Known rows, with every way that one mark hangs from another:
(L E (Z (S (R H)) (Y F))): -22 0 9 -6 14 -21 -11 17 -3 15 -20 -4 49 2 1 10 -4 27 1 -8 13 -26 -18 40
 -16 -16 -9 9 -1 15 -13 -11 4
(Y (Z (S (R H)))): -22 -12 -7 -18 -3 -23 -31 15 10 23 -22 -12 23 -12 -15 -8 -1 18 -8 -8 -5
 3 -7 14 2 -7 4 0 -9 28 3 -17 -2
(Q (M D)): -25 4 13 -2 -13 -11 1 7 -3 -4 9 -16 -16 -27 1 14 23 2 8 12 -6 -10 9 -19
 -9 0 -12 -5 -15 13 -3 6 10
(R H S): -26 8 9 -6 -5 -36 2 -15 33 11 -16 10 -29 -5 -7 17 7 23 -7 -8 -22 19 -9
 16 -11 -23 -5 -14 -2 15 5 4 -6
(F Q Y): 1 17 -4 16 7 10 3 5 -10 2 -1 -8 -12 4 2 0 8 -7 21 -4 -10 8 -22 -5 3 1 4
 -3 14 5 -15 19 -6
(F (D (M (N T))) Q Y): 37 19 0 13 -8 27 12 -16 -11 -11 6 16 -6 18 18 -19 8 -10 16 -6 -16 5 -6
 -6 17 19 3 -2 26 -1 -5 13 7
(L E (Z Y)): -23 4 15 5 15 -12 4 -5 1 9 3 -9 20 7 10 27 3 15 1 -5 6 -11 0 23 -16 -7
 -12 14 8 -14 -18 2 -3
(L E Z): -25 -4 12 10 12 -20 4 -10 4 14 7 -9 4 9 7 22 8 21 -12 -11 3 -5 6 13 -10
 -1 -7 6 -2 -10 0 -6 -2
(S (R H)): -22 -7 -4 3 -1 -17 -25 13 19 18 -25 4 -7 -12 0 11 -10 19 -1 -8 -3 -2 -4
 17 -10 -15 -5 -20 -7 27 5 -8 4
(F D (Y Z)): 9 -4 -3 -1 16 4 -6 -16 4 13 -13 4 6 -2 -1 -11 -8 -1 13 -5 -19 -2 8 4 -1
 17 0 -3 15 6 1 3 6
(M D N Q): 1 -32 -5 -20 6 -5 7 8 21 1 32 6 -38 -8 8 12 16 -14 -34 28 9 4 -8 -28 -5
 4 15 12 -27 -2 8 -8 26
(Z (S R) (Y (F D))): 5 -9 10 -1 5 17 -19 13 -22 15 -37 8 49 -19 6 4 -25 2 17 8 4 -13 -20 27
 -3 -8 -6 4 12 21 -3 9 7
(Y F): -6 -10 6 11 6 -17 3 -5 -8 19 -18 12 -2 -3 -10 11 4 2 6 -2 5 1 -11 -1 -8
 -14 -8 -9 -21 -4 15 8 0
(H (R S)): -30 8 5 -4 12 -12 -1 -10 9 24 -8 -6 -9 -11 -9 20 6 5 -4 -7 -27 25 -15 0
 -8 -11 -5 -8 5 -10 5 6 -9
(G (D F)): -16 -11 4 1 0 3 0 -7 10 -5 -8 -7 -16 -6 1 13 -29 7 8 1 16 3 23 11 4 -6 3
 0 -3 -3 8 12 -9
(M (N (T (D F))) Q): 18 -16 -7 -8 1 8 13 -1 18 -14 16 12 -21 12 4 6 -11 -6 -35 15 17 18 13
 -15 -6 12 5 3 -18 -17 15 -20 -2
(L E (Z S (Y (F D)))): -10 -3 26 -1 13 -3 8 -7 -17 12 -11 -2 49 4 9 13 -5 13 3 3 5 -18 -9 31 -9
 -1 -10 21 12 -1 -1 3 6
(N (M (D (F Y)) Q) T): 7 11 10 -5 -8 13 37 15 10 -17 2 8 -29 4 16 15 -13 -6 -2 15 10 12 0 -26
 -30 16 14 -32 2 -18 -15 -25 -5
(G (D (F Y))): -6 0 -3 0 9 6 1 -2 8 -10 -9 -7 -15 -6 2 5 -34 -1 23 -1 11 -5 18 10 3 2
 10 0 7 -3 -6 12 -8
(N M): -23 1 11 -9 -8 -9 5 -2 7 19 -14 8 -12 -2 7 15 -9 5 10 9 -1 10 -4 -6 -9
 -12 7 -18 0 -6 1 1 -7
(D (M Q)): 12 -16 8 10 -20 -2 9 2 -3 3 11 7 -6 -12 11 8 0 -18 -13 3 -8 -5 4 -9 -8
 -10 6 -4 4 -23 12 1 -2
(L Z): -27 -6 13 8 6 -20 -2 -6 -3 17 5 -6 -1 1 -1 9 6 8 -9 2 3 16 2 -3 -2 5 -1
 2 -2 -18 9 -2 -1
(D (F (Y Z)) (M (N T) Q)): 38 -1 -22 1 -2 4 11 -3 4 -18 16 20 -5 19 -11 -20 4 -15 -15 -9 0 -4 16
 -11 3 5 9 -4 -2 -28 -6 -21 -8
(D (F Q Y) (M N)): 27 16 -19 19 -3 15 -5 -5 -7 -21 18 13 -10 25 -6 -24 6 -20 4 -14 -4 -8 -7
 2 25 -12 5 0 15 -6 -2 12 1
(M (D (F (Y (Z S)))) N Q): 14 -21 -20 -26 13 1 0 15 15 -14 31 -1 -14 0 -12 -15 7 -21 -31 19 7 -4 -7
 -18 6 11 24 20 -15 2 -2 -21 18
(G (D (F (Y (Z S))) (M Q))): 19 -12 -7 -15 -9 8 6 5 0 -15 9 -9 12 -10 1 -20 -30 -16 4 0 7 -16 21 5 9
 4 24 11 17 -18 -2 0 -11
(M (D F) N Q): 4 -29 -11 -9 6 4 7 6 21 -14 32 11 -39 2 -1 8 6 -14 -41 21 12 1 1 -19 -3
 -2 10 7 -24 -3 13 -11 21
(T D): 1 -6 11 -3 -3 -3 -11 -6 10 8 0 -10 -6 -6 12 5 -18 -9 -6 3 7 10 3 0 -5 4
 -3 5 2 -3 20 -1 3
(H R): -31 -3 10 2 10 -5 -6 4 -1 24 -8 -15 3 -12 -8 17 5 -6 2 1 -18 14 -10 -6
 -8 -3 -5 -2 -5 -10 12 1 -5
(D (F Y)): -2 8 -3 20 8 3 -5 2 0 -7 -8 1 -11 1 -9 5 -14 -9 11 -7 -5 -2 2 8 -3 -4 0
 -9 8 -4 -4 -1 -10

Rows:
1 -19 -2 -8 1 -3 18 3 11 5 11 14 -25 1 2 19 13 1 -22 20 5 22 2 -23 -8 8
 10 5 -26 -15 0 -13 -6 -> (M (N T) Q)
19 -13 3 -1 -18 -3 15 -1 2 -2 16 17 -14 2 8 7 13 -11 -19 7 0 9 6 -19 0 2
 9 3 -12 -28 5 -10 -2 -> (D (M (N T) Q))
-25 -7 7 -6 -11 -14 -29 23 6 16 -23 -11 14 -22 0 7 -10 13 -1 2 -6 2 -15
 17 1 -11 7 0 -2 31 3 -12 -2 -> (Z (S (R H)))
31 -7 -12 -11 6 1 -12 -24 6 7 4 19 8 8 2 -31 1 -12 6 -7 -17 -14 11 1 17
 12 6 6 15 -3 5 2 17 -> (F (D (M N)) (Y Z))
-19 -1 -6 -6 -4 -7 -4 1 6 -18 20 -1 -24 -9 -13 2 23 2 -7 14 3 -14 14 -14
 7 -6 -9 2 -26 16 2 0 16 -> (Q (M (D F) N))
38 29 -2 14 -13 16 6 -7 -6 -22 3 -8 7 25 5 -24 -10 -10 2 -26 6 11 8 -4 1
 15 -7 -11 20 -18 2 -9 -13 -> (N (T (D (F Q (Y Z)) M)))
-21 6 -4 5 -6 14 11 -3 -6 -19 2 -14 -13 -5 -5 3 -9 13 19 1 10 -5 23 4 10
 -10 -6 -5 -1 11 -1 28 -13 -> (G (D (F (Q M))))
-22 7 2 -5 -9 -14 4 -2 -3 -1 2 3 -12 -10 -10 12 29 16 10 12 -3 5 15 -18
 2 2 -9 0 -27 4 -12 -1 -9 -> (Q (M (N T)))
-6 11 3 6 -8 18 16 -17 -13 -9 3 7 -9 4 2 -1 26 17 8 10 -14 9 9 -12 12 10
 -14 -6 -3 21 1 19 2 -> (F D (Q (M (N T))))
40 12 9 14 -17 17 16 2 1 -24 6 2 -4 6 17 -4 -25 -22 -7 -8 7 4 16 -6 -14
 17 2 -11 17 -30 5 -20 -12 -> (N (T (D (F Y) (M Q))))
8 0 -1 -4 -1 1 -4 -9 15 -9 5 6 -16 17 0 3 -9 0 -17 2 17 22 10 -5 6 9 -2
 5 -16 -9 14 -15 -4 -> (M (N (T (D F))))
38 15 -12 2 -1 19 7 -22 -8 -4 6 14 4 25 6 -33 15 -4 10 -14 -16 5 0 -8 18
 20 2 -1 21 -1 -4 7 7 -> (F (D (M (N T))) Q (Y Z))
42 9 -2 5 -11 10 12 -3 4 -20 6 1 4 12 6 -16 -19 -17 -12 -15 8 5 19 -7
 -13 18 0 -11 12 -30 5 -24 -12 -> (N (T (D (F (Y Z)) (M Q))))
14 7 -10 7 15 19 3 -15 -7 6 -5 0 3 11 1 -20 4 1 14 -10 -19 4 -6 1 7 14
 -2 -6 23 15 -3 18 5 -> (F D Q (Y Z))
2 -17 0 -20 -9 -8 -6 -12 12 2 9 4 -12 -5 12 -3 -12 -4 9 5 13 -5 17 -1 19
 -5 15 18 -4 -12 8 16 6 -> (G (D (M N)))
-15 10 2 -3 -10 -5 8 1 3 -21 15 -2 -25 -5 -9 9 26 10 -4 11 6 -1 18 -22 0
 5 -13 -4 -28 8 -6 -10 5 -> (Q (M (D F) (N T)))
-6 8 -15 -9 5 9 -18 25 -31 3 -14 2 41 -11 -13 -8 12 7 22 11 10 -18 -28 9
 12 -21 -7 11 -7 29 -24 20 2 -> (Z (S R) (Y (F (Q (M N)))))
-20 15 5 8 -13 5 10 7 -13 -9 15 -20 -18 -12 1 6 32 4 9 7 -7 -2 -7 -21 -1
 -3 -12 -7 -7 19 -7 20 8 -> (F (Q (M D)))
23 7 12 17 -5 21 11 -12 -23 0 -16 18 22 8 9 -4 -1 -12 21 -5 -3 -11 -16
 13 -2 -16 -18 -3 18 -2 7 32 8 -> (Z (Y (F (D M) Q)))
-7 -5 -17 -7 5 -17 -16 13 -9 22 -26 -1 27 7 -25 -24 12 22 -3 -15 4 0 -28
 10 4 -16 -4 -9 -18 35 9 0 1 -> (Y (F Q) (Z (S (R H))))
-14 -2 7 0 18 -8 -11 15 -18 17 -15 -6 54 0 4 13 -8 20 4 -8 17 -24 -17 32
 -11 -10 -8 14 4 4 -18 -5 1 -> (L E (Z (S R) (Y F)))
-2 5 -6 3 6 -2 -12 5 -4 -2 -9 -11 14 1 -22 -11 -8 -7 4 -8 -7 0 0 9 7 1 6
 5 7 2 -6 -8 -13 -> (D (F (Y (Z S))))
21 12 23 6 -27 0 4 -8 0 -3 -2 -7 0 1 22 4 -13 -8 -1 -10 7 17 11 -7 -9 14
 -6 -4 7 -24 13 -11 -8 -> (N (T (D M)))
1 7 4 11 4 5 -1 7 8 -14 6 -8 -25 -4 3 7 -6 -14 2 -1 2 -3 -3 -5 -7 5 2 -5
 2 2 -2 -5 12 -> (M (D (F Y)))
15 -24 -6 -5 -12 -5 2 -3 6 3 22 19 -13 -3 6 -1 9 -19 -22 10 -3 -5 3 -13
 7 -11 12 8 -8 -20 12 -1 7 -> (D (M N Q))
-4 22 -27 11 5 15 -17 18 -23 -13 -6 -17 24 -2 -24 -26 4 10 17 -15 -8 -15
 -1 7 14 -4 -5 -12 12 29 -23 4 -13 -> (D (F (Q M) (Y (Z (S R)))))
11 7 -2 -1 7 20 -2 -7 -15 5 -7 -11 20 3 -1 -24 3 -4 12 -2 -22 7 -14 3 16
 18 8 9 27 20 -3 13 2 -> (F D Q (Y (Z S)))
2 7 -13 2 -1 11 -7 -8 2 -21 17 -4 -10 13 -7 -15 0 -3 -9 1 8 -2 10 -1 16
 -7 -12 3 -3 12 16 11 2 -> (T (D (F (Q (M N)))))
0 0 -14 -9 12 -5 -30 17 -5 18 -16 -15 25 -15 -8 -13 -8 2 13 -8 -6 -3 -11
 5 5 8 13 4 8 13 -20 -10 -5 -> (F (Y (Z (S R))))
-18 1 21 -1 12 -17 6 4 -17 13 -7 -10 45 4 1 16 3 12 3 0 12 -16 -16 26
 -11 -9 -7 23 1 -8 -11 0 -3 -> (L E (Z S (Y F)))
